Known rows, with every step that occurs
nupeso kozi voke gimib tivizib: [  9  23  30 -33   7  24  -9 -12 -16  -9  -8 -10  -7 -30  -1   8  27  -7
  26  35  19  -1 -17   0  34   9  18 -12]
gimib voke: [ 12  -5  -2 -18 -39  -2  -8  28  -2 -18  17  42  11   6   9  22  31   6
   1 -14   1 -19 -16  -5  22  43 -24  20]
suni gimib kozi voke: [  8 -47  19  -6  -2   0 -20  17  10 -44  22  12  45 -37   0   0  -1   7
   8  21  -2   3 -44  10  33  -8 -29   1]
didup nupeso: [-26  -9  27  11 -24 -23   2  53   4 -45   6  27 -21  -2  22  28  42   9
   5 -16  11 -13 -10   9  19  20  -6 -10]
kozi voke gimib tivizib: [  1   6  16 -26   7  33 -13   5 -14  -9   7  11  16 -21   9  29  47   1
  34  38  34  -7 -24   0  34  -5 -24   0]
didup kozi voke gimib tivizib suni: [-21  33  23 -34  -1  24 -22 -19  -7   0  17 -15  10 -33   1  34  38   2
  45  13  29  11   2  16  34 -26   0 -21]
suni gimib voke: [ 24 -21  17   0 -28  11  -4  24  -1 -26  21  29  25  -3   1   2   5  21
 -13 -20  -9  -9 -41   7  18  38 -36  33]
didup nupeso kozi gimib tivizib: [-22  15  33  17  -7 -30 -10   6  14 -14   0  -2 -26 -18  -3   1  27 -39
  17  -3  19 -14  -1  13  21  26  19 -11]
didup kozi nupeso: [-44   2  -3  22 -33 -17  25   7  -4 -61  19 -10  -1  -2 -13  18  32  29
  12  -4   0 -14  18   2  20  15   2 -24]
kozi nupeso: [-27 -11 -14  25 -32 -20   8   9  -7 -44   6   1  11   6  -5  12  40  17
   8   3   8 -35  -2 -11  22  25 -30 -16]
nupeso kozi voke suni tivizib gimib: [ -3  27  22  17  24  18 -14 -19 -25 -21  -1 -14  -2 -43 -40 -25 -15 -32
  23   0  34 -13  15   9  29 -40  43  13]
suni voke: [ -9  -6  16  21 -36 -11  -7  25 -11 -55 -19  31  11  10  17  10   6  18
   0 -11  31  -6 -39   1  27  38 -15  20]
suni tivizib kozi gimib voke: [ 17 -12   9   7  -2 -14 -16 -20 -10   5  -3  21  29  -6 -43  20   7 -24
   8 -26  38 -21   1  -3  50  16   5  58]
gimib tivizib suni voke kozi nupeso: [-22  28   0  38 -53  -2 -11 -33 -12   9  -3 -30  12 -26  10   2   8  16
  18  16  36 -13 -30   8  31  10 -17 -42]
gimib kozi voke suni tivizib: [ 23 -12  43  -5  39  24 -16  -4  -2 -13  21   4  12 -30 -11  13  10  -4
  33  34   2 -15 -20  25  36 -51   3   5]
nupeso kozi: [ -6  11  22 -10 -19 -16   8  13  -7 -51 -20   5 -11  -9  -2  -7  18   4
  -5 -10   1 -17 -10  -3  25  57  15   4]
tivizib suni: [-19  10   3  -3 -26 -18 -23   6  -4 -26 -10  12  17  -5   8  15  39  -3
  12 -24  21 -25 -13  -3  25  29 -36   1]
nupeso kozi gimib voke suni tivizib: [ 45  31  36   9  19  13   0 -31 -18  15   5   7 -21  -1 -37  -2 -16 -25
  12 -20  -6 -30   3  23  21  -7  32  39]
suni voke didup kozi gimib tivizib: [-48  10  12  33 -24  -7  -5 -16  -3  -9 -10  13   5   3 -24  -9   0  -3
  33  -9  43   6 -17  16  20  -1  17  28]
didup nupeso kozi voke: [-31   8  38   4 -23 -41  -1  36   5 -48  15  12 -40 -22   3   4  14  -8
  13  -5   6   6  16   2  17 -10  43 -34]
didup nupeso kozi gimib: [-21   9  23  21 -16 -46  -2  17   1 -39  -7  11 -36  -4  -4   7  10 -26
   4 -28  10 -19  13   9  16  15  26 -10]
didup nupeso kozi voke gimib: [ -1  16  45 -13 -10  -6  -2  23 -20 -28  -1   3 -50 -19  15  27  11   3
  16   2   4   7   4  10  25 -24  48 -37]
suni gimib kozi nupeso didup: [ 17 -54 -16  28 -32 -30 -17   5  20 -34   4 -15  19 -30   1  10  -7  -5
 -13  23 -36 -28 -56  18  33  -1 -26 -12]
tivizib kozi gimib voke didup: [-18 -15 -21   2 -30 -23 -24 -19 -17  34  -2  27  12  21 -38   9   9 -12
  26 -15  36 -14  20 -20  27  15  -3  44]
suni voke kozi gimib tivizib: [ -9  10   5  31 -21  11   3 -11 -13 -15 -16  16  16 -18  14   4  -2  -1
  16  11  51 -16 -34  10  32  17 -15  13]
kozi gimib tivizib suni: [-24  12  -5   7  -6 -17 -36 -23  12   5  -2   3  35 -12  -7   8  47 -41
  31 -12  46 -34  -9   1  27  23 -52  15]
tivizib suni gimib: [ -7  -5  19  17 -17  -6 -15   0  -3 -36  -4   1  32 -13   1  -6  12  12
  -3 -29  11 -18 -38  11  24  25 -43  13]

Rows
[-14  -6 -37  32 -48 -27  25  12 -12 -35  -7  -1 -18 -26  14  22  11  14
  -4  18 -11 -49  -5   3  25  -8   3 -29] -> voke kozi nupeso didup
[-49  14  22  50 -37 -34 -48 -11   8  38  -9   7 -12   2  -5  -2  10 -34
  36 -29  54  -4 -24  22  14 -21  -1  -3] -> kozi gimib tivizib suni voke didup nupeso
[-51   1  -9  16 -14 -16  17  -1 -13 -29  -4  22  -3  10 -33   0  15   5
  26 -27  16 -18  19   7  10 -10  12  22] -> voke didup kozi gimib
[-46  -8  21  19 -29 -21   2  47  -7 -16   0  28 -30   7   4   7  35  14
  15 -20   6 -14 -10   6  10   1  11  -9] -> voke didup nupeso
[ -3 -17  31  12   0  18  -2  14   8 -36   3   0  35 -21   1 -13  31  14
   4  14  16 -12 -58  14  27  46 -43  24] -> suni gimib tivizib
[  6   9  20   5 -36 -39 -12  14   6  -3  17  27 -39  -1  -4  17   3 -35
   1 -36  -6 -11  15   9  12  20  29   0] -> didup nupeso kozi gimib voke
[-20  15  12  -9 -16  -5 -32  -2  11  -3   0  -1  26 -18   9   7  55 -14
  24   0  32 -23 -26   4  28  40 -44   1] -> gimib tivizib suni
[ -7  -9   9 -21  -1   9 -18  -3 -33 -22  -9   1  10  -4  -3  38  24  17
  31  28  45   4   8 -17  54  -5  -2   3] -> tivizib kozi voke gimib
[-26  35  15  30 -34 -29 -41 -50  -5  32 -37 -11  -2  -4 -31 -36 -14 -40
  29 -23  43  -8 -24   6  20  17  20  13] -> nupeso kozi gimib tivizib suni voke didup
[ 11   5 -21  -7 -24  35 -36   4 -16  13  22  20   8   6   6  17  15 -12
  22  -4  24 -14   8   2  17  11 -30  25] -> tivizib gimib voke suni
[-36 -12  -3  18 -24 -17 -13 -20   1  -9   5 -35  25  -7 -21  13  50   5
  31  44  44 -15   3 -20  48  48 -24 -11] -> gimib tivizib kozi nupeso
[ 21  -2 -27  29 -67 -21  -8 -15  -4  19  17 -13  -2 -38   3  12 -24   6
 -14 -12 -30 -32 -24  18  21 -20 -11 -21] -> tivizib suni gimib voke kozi nupeso didup
[-10  -5 -23  53 -67 -30  14   6 -16 -38 -22   2 -21 -20  21  19 -22  15
  -9  11   6 -26 -27   7  28  -8  16 -24] -> suni voke kozi nupeso didup
[ 19  10  -3 -10 -29 -22  -9  -8  -4 -12   3  27  -5   4 -17   5   0 -28
  -1 -28   0 -25   7  -6  17  37   8  25] -> nupeso kozi gimib voke
[ 12  -1   0   4  -2   2 -28 -29 -16  25  16  10  -1  30 -12  32  12  -9
  42  11  36 -12  36  -5  32  10 -20  37] -> tivizib kozi gimib voke suni
[-34   9  30  51 -39 -46  -9   5 -13 -14 -29  17 -49  12 -15 -16 -28 -16
  10 -38  20   2  -7  14  10  -6  56   0] -> suni voke didup nupeso kozi gimib
[-31  11  48  36 -51 -36  -5  27 -13 -19 -28  11 -58   8   2 -17 -20  10
   2 -26  10  14 -25  15  13  14  64 -14] -> suni voke didup nupeso kozi
[ -7  -5  -7 -13 -41   1  -7  22 -13  12   8  43   0  14 -12   3  21  11
   8 -18  -3 -18 -16  -6  11  23  -9  24] -> gimib voke didup
[-11 -46  15  -2  -5   1 -17  10   0 -15  15  12  34 -28 -22 -24  -8  12
  16  16  -5   0 -43   9  24 -28 -13   6] -> suni gimib kozi voke didup
[ 33 -33 -28  -7 -30  -7 -23  -3  -3  -4 -17 -13  -6 -15  18  51  13 -11
   0  31 -26 -32 -44  13  40 -12 -12 -29] -> voke gimib kozi nupeso didup
[-18  -8  16   2 -49 -16  -9  46  -3  18  23  45 -33  11   2  18  26   8
  10 -27  -6  -9 -11   9   6   2  13   0] -> gimib voke didup nupeso
[ 20 -43  23  -7  -5   9 -14  18   8 -42   2   8  39 -21   7  -1   5  15
  -9   8 -13  -6 -62  18  32  32 -39  12] -> suni gimib kozi
[ 16  18  19   0 -33  14 -35  -8 -32  -9 -37   7   3   9  25  30   2  11
   9 -23  33  -4 -47  14  36  14 -19   4] -> tivizib suni voke gimib
